Each row was made from one path, in order. Every step used is in the known rows, and no mark comes twice. Write each row's path.
Known rows
notefif, duden: [-19 -20 -27 -37 -41 -19 -44 -19  -1  12 -23  10  -2  18  -2  -6   3   6
  -7 -20  12  -3]
robi, ridaga, gored, tulip, segoza, notefif: [ -1   3 -26 -48 -16  16 -26 -20   6 -23  30  -9 -34  34  -6 -29 -10  10
  -3  26 -24 -29]
tulip, sezeg, notefif, gored: [-53  -2 -33 -30 -36  -5 -26   8 -22   5  -5   1   7  17 -19 -14  12  24
 -29 -74  17 -13]
sezeg, ridaga, gored, tulip, segoza, notefif: [-17   9 -18 -67  -7   9 -47 -26  -4 -24   9  -5  -3  27  20 -34   8  23
  -3   0 -47 -32]
duden, notefif, gored, tulip: [-24 -10 -37 -25 -62   5 -31 -12 -10   6 -12  -3 -14  37   3  -9  -6  26
 -10 -35  12 -17]
tulip, segoza, notefif, gored: [-26 -22 -34  -9 -48   1 -36  19 -35   5 -10 -24 -14  -4   9 -33  -3   7
 -22 -36 -16 -11]
robi, ridaga, gored, tulip, sezeg, notefif, duden: [ -6  16 -26 -94   4   7 -14 -38  28   2  17  20 -22  46 -23   5 -14  34
  10 -23  31 -31]
robi, ridaga: [-18 -10 -13   2 -43  -4 -44 -13   2 -16  10  21  -8  46 -25 -20  19   1
 -17  20   9 -12]
sezeg, ridaga, gored: [-40   1   5 -49 -15  -2 -59 -25  -7 -11  -5   1  24  44  -2 -44  34  10
  11  -5  -9 -16]
ridaga, gored: [-44 -10  -8 -44 -24  -8 -41 -17  -9  -7  -5 -17   7  36 -12 -38  18  -7
  -2 -11  -2  -8]
tulip, sezeg, ridaga, gored, notefif: [-48  18  -6 -56   3  14 -25 -21 -18   3 -27   8  30  30 -15 -51  42  26
  11 -46 -20  -9]
segoza, notefif, gored, tulip, sezeg: [-41 -19 -35 -53  -9   4 -20  -8  -9  -5   4  -9 -24   2  38   8 -14  35
 -16 -27   0  18]
notefif, sezeg, ridaga: [-27   1 -14 -11 -35  -7 -82  -7 -23 -13 -26  15  22  36  -7 -26  42  49
 -10 -18 -25 -24]
sezeg, notefif: [-46  -4 -46 -19 -60  -3 -40  -5 -11 -16  -5  24   6  30 -32 -24  32  -6
 -31 -33 -11 -40]
sezeg, tulip: [-23 -12 -11 -17 -36 -36 -65 -26  -2 -15   5  23  12  33   4 -12  10   6
 -28  -2 -14  -8]
notefif, sezeg: [-32 -12 -30  -4 -48  -9 -62   0 -22  -9 -24  -7   5  31 -16 -19  26  33
 -21 -23 -17 -16]
segoza, tulip: [-41 -15   3 -15 -58 -26 -27  -5  -1 -12  -2  19  10  50 -23   6  17 -18
 -45 -22 -11 -14]
segoza, notefif: [-48 -25 -47 -21 -31   0 -35  -8 -16 -14  -8   7  -8   3   6 -26  22  -8
 -19   8 -25  -9]
duden, notefif: [-35   3 -43  -1 -53  -7 -27 -21 -13   1 -26  12  15  20 -32 -35  24  -2
 -25 -19 -11 -23]
duden, notefif, gored, tulip, sezeg, ridaga: [-25  16 -20 -38 -20   0 -32 -28  -6   5 -11  14  20  29   5  -7   6  60
 -12 -48   7  -5]
ridaga, gored, tulip, sezeg, notefif, duden: [ -28   10  -35 -109   -1   -3  -16  -36   16    5    1    6   -8   28
   -9    5  -12   30    4  -56   14  -24]

Which path is each row?
[-26  19 -23 -66  -3  10 -15 -31  19 -22  32  15 -12  58 -33  -9   6  25
  -7 -16  12 -30] => robi, ridaga, gored, tulip, sezeg, notefif
[ -8 -11 -12 -20 -62  -9 -46   4 -13  -2   6 -19 -15  35  10  -3 -15  30
 -31 -46   1  -8] => notefif, gored, tulip, segoza
[-21  -4 -51   0 -40  -1 -48  12 -38 -11 -22 -18  -4  -2 -12 -32  16  27
 -33 -24 -53 -32] => tulip, segoza, notefif, sezeg
[-31  12  -8 -47  -4 -16 -49 -37  11 -25   6  30  22  34  10   2  22  50
 -28 -18 -13   5] => gored, tulip, sezeg, ridaga
[-34 -14 -37 -42 -66   9 -41   3  -9 -11   7   7 -25  46   4   2   4  22
 -15 -49  12 -30] => sezeg, notefif, gored, tulip
[-17  -8 -48 -29 -42  -1 -32 -12  -5 -26   7   1 -19   9  11 -12  -2  12
 -37  -5 -44 -20] => gored, tulip, segoza, notefif
[-10  17   8 -57 -23  -5 -58 -29   1 -20  11  -4  13  49   1 -30  11  30
  -9 -18 -28 -28] => sezeg, ridaga, gored, tulip, segoza
[-15   8 -10 -52 -35  -8 -39 -21   1 -14  14 -24  -5  43  -6 -21  -3  14
 -18 -22 -21 -20] => ridaga, gored, tulip, segoza
[-28  -9 -44  -8 -40  -8 -33  -2 -23 -13  -7  -4   0  -4  -8 -33  13  -6
 -39 -11 -42 -19] => tulip, segoza, notefif
[-15  22 -27 -52 -23  11 -60 -34  -8  -6 -23  -2  14  55 -10 -33  24  58
  15 -22 -26 -49] => duden, notefif, sezeg, ridaga, gored, tulip
[-27  -9 -48 -45 -54  -7 -39 -12  -6   9 -20  27  -5  21 -22 -10  11   1
 -10 -40   9 -37] => sezeg, notefif, duden
[-21  -2 -13 -73 -22  17 -41 -22 -17  23 -44  15   7  33  -1 -44  28  15
  44 -33  -4 -24] => sezeg, ridaga, gored, notefif, duden
[-10   8 -38   3 -44 -23 -64 -24 -19   4 -27  14  20  29 -22 -23  13  37
 -23 -23 -29 -39] => duden, notefif, sezeg, tulip
[-24  -5 -16 -26 -36  26 -19  -7 -11  -1  -8   5 -15  56 -33 -52  28  -6
  22   0  -2 -25] => robi, ridaga, gored, notefif
[-35 -33 -40 -45 -40  12 -37  -1 -13 -10   4  -9 -38  18  45  -2 -10  20
  -3  -9  -3   0] => segoza, notefif, gored, tulip
[-49  17  18 -61 -10  -2  -5 -14 -10   1 -22  20  34  51 -28 -24  35   8
  -5 -57 -23 -19] => segoza, tulip, sezeg, ridaga, gored, notefif
[  3 -13 -49 -58 -34  -6 -31 -21   2  -1  -7   4 -29  -2  20   4 -21  18
 -18 -13 -26 -18] => gored, tulip, segoza, notefif, duden
[ -5   6 -33 -12 -71  -1 -28  -5 -16   9  -8 -13  -7  28 -10 -16 -14  28
 -31 -54  -6 -28] => duden, notefif, gored, tulip, segoza
[-41   6  -8 -73   4 -12 -25 -35  14 -16  12 -16   3  35   3  -5   1  28
 -12 -22  -3   9] => ridaga, gored, tulip, sezeg
